Each row comes from the steps of one walk. Every step used is in the known rows, and no mark comes twice. Write the walk behind each row, first mark first.
Known rows
d, x, b, q, u, w, j: -2.02 -0.95 -0.90 +0.20 -0.51 +1.85 +0.25 +2.62 -1.92 -0.58 +1.00 -1.46 -0.57 +1.41 -5.00 -1.26 +4.14 -1.51 -1.40 +1.18 -3.54 +1.86 -1.66 +3.09 -0.37
w, d: -1.46 -1.26 -0.37 -0.03 +0.92 -0.18 -2.62 +1.25 -0.98 -1.49 +2.40 -1.11 +0.30 +1.65 -3.22 -1.67 +2.73 +2.00 +0.23 -1.12 -3.46 +0.80 -1.49 -1.40 +0.44
q, u, x, b, w: -2.17 -1.28 -1.75 -1.89 -0.45 +0.75 -1.67 +2.10 -1.77 -1.23 +0.48 -1.18 -1.61 +2.28 -6.19 +0.07 +5.52 +0.03 -0.02 +2.50 -3.28 +1.77 -0.18 +2.78 -0.65
j, w, u: -2.25 -0.01 -2.89 +0.77 +1.52 -0.35 -2.42 +1.22 -1.78 -2.76 +2.70 -0.22 +0.91 +1.62 -4.68 -0.79 +2.37 +0.36 +0.31 -0.33 -2.74 +1.24 -1.80 -0.14 +1.55
l, w, u, x: -2.78 -0.37 -2.29 +0.52 +1.16 -0.56 -2.25 +0.43 -1.63 -1.68 +1.94 -0.57 -0.17 +1.90 -4.10 -0.93 +3.54 +0.95 +1.03 +0.80 -2.29 +0.89 -1.11 +1.37 +0.64
j, w, d, x, b: -0.83 -1.52 -0.61 +0.05 -0.35 +0.37 -2.12 +2.57 -2.66 -0.47 +1.42 -2.33 -0.03 +1.58 -5.37 -0.64 +4.58 +1.20 +0.78 -0.97 -3.71 +1.73 -1.11 +0.01 +0.35
b, x, d, q, u, w: -3.02 +0.58 -1.94 -2.31 -1.23 +0.52 -1.14 +2.63 -0.39 -0.87 +0.55 -2.86 -0.92 +1.68 -4.38 -2.08 +4.79 -0.30 +0.21 +1.80 -6.20 +1.21 -1.28 +1.17 -0.32
w, d, q, u, x: -1.06 +0.09 -1.85 -1.54 -0.24 -0.74 -1.85 +2.74 -0.59 -1.29 +1.09 -2.47 -1.58 +1.26 -3.95 -2.25 +4.67 +2.28 +0.64 +1.47 -5.87 +0.63 -0.42 +1.22 -0.82
d, q, u, x, b, w, j: -1.71 -1.00 -1.21 -1.90 -0.19 +1.22 -1.31 +2.37 -1.29 -1.53 +0.89 -1.31 -1.94 +1.35 -5.97 +0.04 +5.18 -1.31 -1.78 +2.34 -2.65 +1.49 -0.28 +2.69 -0.21
l, w, j: -2.81 -1.09 -0.46 +2.06 +1.51 +1.70 -2.17 +0.09 -1.58 -1.68 +1.91 -0.34 +1.02 +1.63 -4.03 +0.67 +2.70 -1.24 -1.70 -0.99 +0.62 +1.34 -2.10 +0.98 +1.85
b, x, d, q, u: -1.87 +0.40 -2.29 -1.96 -1.04 -0.63 -1.54 +2.90 -0.35 -1.53 +0.85 -2.75 -1.87 +1.46 -4.26 -2.35 +5.06 +0.54 +0.16 +1.94 -7.31 +1.69 -1.84 +0.37 -0.38
q, u: -2.02 -0.74 -2.39 +0.30 +0.19 +0.41 -1.17 +1.97 -1.11 -1.98 +1.46 -1.00 -0.19 +1.85 -3.94 -1.54 +3.18 +1.04 -0.19 +0.96 -3.84 +1.50 -2.10 +1.44 +0.13
u, q: -1.09 +0.10 -0.54 -1.57 +0.63 +0.19 -1.54 +1.70 -1.94 -1.83 +1.32 -0.97 +0.27 +2.08 -3.44 -0.90 +3.69 +1.11 -0.56 +0.64 -3.40 +0.47 -1.98 +0.67 -0.24
j, w, d, x: -1.98 -0.75 -0.75 +0.98 +0.70 +0.28 -3.09 +2.00 -2.16 -0.97 +1.75 -1.65 +0.97 +1.47 -3.95 -0.97 +3.66 +0.95 +0.95 -1.70 -3.85 +1.19 -0.67 -0.06 +1.19
x, b, w, d, q: -0.74 -1.20 -0.45 -3.52 -0.31 +0.74 -2.40 +2.86 -0.45 -2.41 +1.65 -1.92 -1.01 +2.43 -6.04 -1.51 +4.54 +1.11 -0.48 +0.03 -4.63 +1.03 -0.83 -0.88 -0.97
b, q, u, x, d: -1.94 +0.83 -2.25 -0.83 -0.40 -1.22 -1.95 +2.00 -1.42 -0.16 +0.22 -1.61 -1.89 +1.40 -3.90 -1.27 +4.97 +1.13 +0.50 +1.92 -6.78 +1.58 -0.95 +1.11 -0.31
l, w, d, x, b: -1.25 -2.13 -0.23 +0.21 -0.45 +0.75 -1.74 +1.86 -1.97 -0.85 +1.43 -2.37 -0.08 +2.19 -5.23 -1.11 +4.45 +1.38 +0.77 -0.97 -3.18 +1.86 -1.82 +0.20 -0.19
l, w: -2.71 -0.86 -1.22 +1.05 +0.69 +1.36 -2.31 +0.63 -1.41 -1.94 +1.36 -0.72 +1.15 +2.69 -4.56 +0.00 +3.26 +0.30 -0.29 -0.83 -1.00 +1.16 -2.07 +0.86 +0.94
d, q: -1.08 -0.53 -1.43 -1.38 -0.14 +0.70 -1.35 +3.27 -1.07 -1.85 +1.08 -1.21 -0.40 +1.95 -4.20 -1.65 +3.39 +1.08 -0.74 +0.45 -3.77 +0.57 -1.27 -0.26 -0.20
x, b, q, u: -0.59 -0.53 -2.19 -1.03 -1.02 +0.48 -0.24 +3.00 -1.19 -1.82 +0.91 -1.48 -1.27 +2.40 -5.59 -1.66 +4.61 +1.02 -0.41 +1.64 -5.75 +2.12 -2.57 +1.88 -1.56
x, b, q, u, w, j: -1.83 -0.59 -1.07 -0.10 -0.20 +1.74 +0.09 +1.99 -1.49 -1.04 +1.23 -1.20 -0.45 +1.53 -5.13 -0.79 +3.78 -1.37 -1.85 +1.10 -2.79 +1.61 -1.99 +2.46 -0.26
x, d: -2.22 -0.54 -1.37 -0.07 +0.31 -0.40 -2.39 +1.48 -1.66 -0.59 +1.09 -0.97 -0.39 +1.41 -3.39 -0.91 +3.03 +0.82 -0.12 -0.08 -3.78 +1.35 -1.64 -1.40 +1.11
j, w, u, x: -2.31 +0.30 -2.76 +0.33 +1.30 -0.88 -2.57 +1.21 -2.32 -1.39 +1.86 -0.47 -0.06 +1.20 -4.18 -0.27 +3.68 +0.75 +0.99 +0.84 -2.75 +0.77 -0.37 +0.99 +1.31
j, w: -2.07 -0.08 -1.80 +0.91 +0.93 +0.97 -2.73 +1.66 -2.21 -1.47 +1.29 -0.65 +1.30 +1.87 -4.61 +0.86 +3.38 +0.09 -0.23 -0.80 -1.66 +1.05 -1.14 +0.50 +1.70

Which walk is each row?
-0.39 -0.54 -0.94 -1.58 -0.76 +0.06 -0.84 +2.92 -2.24 -0.05 +0.28 -1.15 -1.63 +2.09 -5.24 -0.55 +5.51 +1.22 +0.03 +1.71 -4.60 +1.30 -0.94 +1.48 -1.43
u, x, b, q
-2.70 +0.16 -1.50 -0.49 +0.08 +1.09 -1.02 +1.88 -0.91 -1.12 +1.27 -1.68 -0.47 +0.81 -4.02 -1.36 +3.09 -1.27 -1.89 +0.72 -3.45 +1.01 -1.52 +0.92 +0.91
x, d, q, u, w, j
-1.56 +0.41 -2.43 -2.02 +0.01 -1.62 -2.03 +2.61 -1.17 -1.17 +1.23 -1.60 -1.92 +0.99 -3.95 -2.38 +3.89 +1.52 +0.43 +1.63 -5.94 +0.69 -0.77 -0.93 +0.02
w, u, x, d, q
-2.40 +0.15 -2.32 -0.31 -0.18 -1.21 -2.15 +1.54 -1.73 -0.07 +0.46 -1.72 -1.62 +0.93 -3.41 -1.04 +4.34 +1.20 +0.63 +1.68 -5.24 +1.39 -0.78 +0.75 +0.61
q, u, x, d
-1.03 -2.28 -0.79 +0.00 -0.89 +0.76 -0.54 +3.24 -2.94 -0.21 +0.79 -1.47 -0.71 +1.77 -4.82 -1.10 +4.20 +0.96 +0.25 +0.52 -3.19 +1.78 -1.43 +0.78 -0.31
d, x, b
-0.51 -0.09 -1.93 -0.69 -0.77 +0.21 -1.40 +3.08 -1.56 -1.64 +1.22 -2.49 -0.72 +2.04 -6.04 -1.62 +5.32 +0.99 +0.64 +0.25 -6.93 +2.34 -1.90 +1.91 -0.95
j, w, d, x, b, q, u
-0.28 -1.24 -0.22 -1.17 -0.69 +0.11 -1.11 +3.25 -1.83 -0.70 +1.24 -1.83 -1.01 +2.21 -5.06 -2.10 +4.81 +1.51 +0.50 +0.02 -6.23 +1.81 -1.63 +0.19 -1.40
w, d, x, b, q
-0.52 -1.23 -0.83 -0.83 -1.00 +0.60 -0.49 +3.67 -2.30 -0.58 +0.55 -1.25 -1.03 +2.36 -5.28 -1.45 +4.90 +0.76 -0.03 +0.84 -5.32 +1.90 -1.64 +1.17 -1.33
d, x, b, q
-1.37 -0.43 -1.43 -3.44 +0.79 -0.16 -1.54 +1.45 -1.58 -3.41 +2.34 -0.70 -0.61 +2.59 -5.64 -1.33 +4.05 +0.31 -0.28 +1.70 -4.11 +1.23 -2.13 +0.77 -0.86
x, b, w, u, q
-1.00 -1.04 -0.18 -1.51 -0.90 +0.86 -0.80 +3.09 -1.80 -0.34 +0.97 -1.98 -0.52 +2.38 -5.17 -2.03 +4.72 +0.88 +0.41 +0.04 -5.68 +1.47 -1.33 +0.86 -1.44
u, w, d, x, b, q
-1.45 +0.16 -2.47 -1.31 -0.50 -0.19 -1.24 +3.11 -1.07 -1.18 +0.41 -1.89 -1.56 +1.41 -4.09 -1.68 +4.76 +1.54 +0.23 +2.26 -5.02 +0.64 -0.49 +2.21 -0.74
d, q, u, x
-1.82 -0.29 -1.91 -1.26 -1.00 +1.49 +0.13 +2.73 -1.28 -1.16 +0.69 -1.63 -0.47 +2.52 -5.64 -1.50 +4.41 +0.16 -0.35 +1.51 -4.78 +1.52 -1.95 +2.53 -1.36
x, b, q, u, w
-2.07 -1.92 -0.89 -1.71 -0.05 +1.34 -1.89 +1.97 -1.82 -1.74 +1.17 -0.50 -0.48 +2.73 -6.16 +0.29 +4.33 -0.29 -0.71 +0.87 -1.95 +1.69 -0.95 +0.74 -0.16
x, b, w
-1.82 -1.60 -0.27 +0.42 +0.43 -0.14 -2.28 +2.20 -1.72 -0.87 +1.92 -1.44 +0.18 +1.48 -3.05 -2.32 +3.17 +1.60 +0.86 -1.01 -4.40 +1.13 -1.00 -0.51 +0.27
w, d, x
-3.11 -0.49 -2.07 -0.06 -0.01 +1.45 -0.71 +1.85 -1.14 -1.40 +1.17 -1.16 +0.54 +2.07 -4.17 -1.42 +3.01 +0.09 -0.24 +0.84 -3.01 +0.97 -1.54 +1.98 +0.09
q, u, w
-0.35 -0.50 -0.70 -0.70 -0.53 +0.45 -1.90 +3.12 -2.17 -0.81 +1.12 -1.97 -0.38 +2.27 -5.85 -0.91 +5.22 +0.92 +0.54 -0.62 -5.75 +1.94 -1.40 +0.54 -0.63
j, w, d, x, b, q
-2.11 -0.31 -2.22 +0.12 +0.09 -0.32 -1.40 +2.02 -1.65 -0.68 +0.69 -1.24 -1.03 +1.33 -3.59 -0.96 +4.31 +1.34 +0.54 +1.99 -3.75 +0.99 -0.63 +2.39 -0.06
q, u, x
-1.27 -0.33 -0.77 -1.21 +0.24 +0.74 -2.74 +1.80 -0.20 -2.58 +1.87 -2.19 +0.33 +2.33 -4.71 -1.69 +3.57 +1.57 -0.09 -1.32 -3.82 +0.65 -1.81 -0.77 -0.06
l, w, d, q
-2.60 +0.44 -2.45 -1.74 -0.85 +0.91 -1.02 +2.71 -0.66 -1.34 +0.65 -2.25 -0.47 +1.76 -4.52 -2.18 +3.62 +0.32 -0.44 +1.12 -5.31 +0.98 -1.44 +0.88 -0.25
x, d, q, u, w
-1.89 -0.60 -1.79 -0.96 -1.41 +1.59 +0.37 +3.41 -1.74 -0.74 +0.41 -2.00 -0.54 +2.45 -5.43 -2.02 +4.66 -0.07 +0.14 +1.50 -5.53 +1.77 -1.64 +3.12 -1.51
d, x, b, q, u, w
-1.70 -1.30 -0.96 -2.15 -0.01 -0.05 -2.52 +1.45 -0.92 -1.54 +1.44 -1.90 -1.45 +2.08 -5.67 -0.90 +5.14 +1.18 +0.59 +1.18 -4.43 +1.53 -0.42 +1.13 -0.70
q, u, x, b, w, d
-3.13 -1.39 -0.21 +0.27 +1.71 +1.59 -2.42 +0.78 -1.46 -1.95 +1.95 +0.56 +0.21 +1.63 -4.32 +0.59 +2.97 -2.00 -2.11 +0.08 -0.33 +1.25 -0.71 +0.91 +1.46
b, w, j
-0.98 -1.20 -1.97 -0.69 -0.91 -0.01 -0.54 +2.55 -2.18 -0.24 +0.40 -1.97 -1.82 +1.41 -5.01 -0.62 +5.15 +1.56 +0.42 +2.40 -3.54 +1.55 -1.08 +2.17 -0.67
q, u, x, b
-1.39 +1.09 -2.14 -1.26 +1.46 -0.41 -2.15 +1.16 -1.93 -3.15 +2.49 -0.81 +0.78 +1.88 -4.40 -0.92 +3.19 +0.62 +0.09 +0.35 -3.80 +0.75 -2.24 +0.63 +0.67
j, w, u, q
-1.82 +0.11 -1.09 -2.25 -0.78 -0.53 -2.20 +2.86 -0.88 -0.66 +0.74 -2.30 -1.57 +1.47 -3.88 -1.60 +4.92 +0.38 +0.12 +1.13 -6.17 +1.12 -1.28 -1.11 +0.14
b, x, d, q
-1.25 +0.85 -2.32 -1.18 -0.07 -0.36 -2.56 +2.54 -1.01 -1.40 +0.93 -2.57 -0.89 +1.26 -4.72 -1.01 +5.10 +1.66 +0.73 +0.93 -5.39 +0.69 -0.19 +1.63 -0.04
j, w, d, q, u, x
-2.24 -0.38 -0.97 -0.58 -0.26 +0.57 -1.40 +2.60 -0.94 -1.14 +1.43 -2.05 +0.08 +2.03 -4.03 -3.04 +3.96 +0.82 +0.86 -0.10 -6.62 +1.27 -1.13 +1.65 -0.93
b, q, u, w, d, x
-2.07 +0.13 -1.53 -2.98 +1.47 -0.17 -2.15 +1.03 -1.15 -3.79 +2.56 -0.12 +0.05 +2.55 -4.58 -1.63 +3.31 +0.11 -0.28 +1.26 -4.11 +0.89 -1.83 +0.78 -0.34
b, w, u, q
-1.87 +0.43 -1.72 -1.19 +1.35 -0.11 -1.92 +0.32 -1.24 -3.52 +2.51 -0.87 +0.67 +2.54 -4.32 -1.47 +3.14 +0.76 +0.04 +0.37 -3.29 +0.85 -2.98 +0.94 +0.01
l, w, u, q
-0.18 -0.01 -2.01 -1.80 -0.97 -0.16 -1.75 +2.92 -1.53 -0.89 +0.72 -3.18 -1.59 +1.37 -6.12 -0.69 +5.83 +1.86 +0.60 +1.18 -5.10 +1.22 -0.66 +1.39 -0.59
j, w, d, q, u, x, b
-1.17 +0.24 -1.64 -1.76 +1.28 -0.83 -1.34 +1.32 -1.47 -3.03 +2.64 -0.64 +0.01 +1.85 -3.53 -2.21 +2.87 +1.25 -0.06 +1.03 -4.34 +0.64 -2.54 +0.13 -0.27
w, u, q
-1.83 +0.01 -1.77 -2.62 -0.01 -0.14 -2.60 +2.42 -0.26 -2.01 +0.99 -1.96 -1.56 +1.82 -4.83 -1.72 +5.12 +1.25 +0.43 +1.71 -5.76 +0.79 +0.21 +1.75 -0.91
b, w, d, q, u, x
-1.53 -0.33 -0.55 -2.06 -0.03 +0.86 -1.83 +2.62 -0.41 -1.62 +1.69 -2.08 +0.23 +1.86 -4.13 -2.35 +3.18 +1.39 -0.19 -0.57 -4.28 +0.07 -0.85 -0.79 -0.39
u, w, d, q
-0.65 +0.30 -2.34 -1.12 -0.06 -0.51 -1.45 +2.49 -2.31 -1.14 +1.17 -0.99 -1.19 +1.97 -6.07 -0.39 +5.23 +0.71 +0.55 +1.44 -4.80 +1.52 -1.14 +1.45 -0.59
j, w, u, x, b, q
-2.58 -0.63 -1.21 -0.44 +0.37 +0.61 -1.75 +1.28 -0.52 -1.68 +2.07 -1.90 +0.54 +1.81 -3.83 -2.20 +2.88 +1.28 +0.34 -0.42 -4.15 +0.82 -1.41 +0.41 +0.04
q, u, w, d
-1.40 +0.31 -2.78 -1.44 -0.74 -0.20 -1.41 +3.00 -0.51 -1.98 +0.89 -2.14 -1.40 +1.53 -4.43 -2.47 +3.90 +1.14 -0.41 +1.19 -6.36 +1.46 -2.01 +0.15 -0.29
x, d, q, u
-0.83 +0.26 -1.15 -1.28 +0.42 +0.40 -3.07 +2.55 -0.84 -2.18 +1.79 -1.98 +0.44 +1.74 -4.88 -1.07 +3.73 +1.44 -0.16 -1.19 -4.36 +0.51 -0.95 -0.99 +0.57
j, w, d, q
-0.66 -0.55 -0.62 -1.73 +0.18 +0.11 -2.22 +2.73 -0.43 -2.10 +1.93 -1.82 -0.37 +1.78 -3.97 -2.39 +3.28 +2.07 -0.25 -0.58 -4.83 +0.42 -1.30 -1.52 -0.38
w, d, q
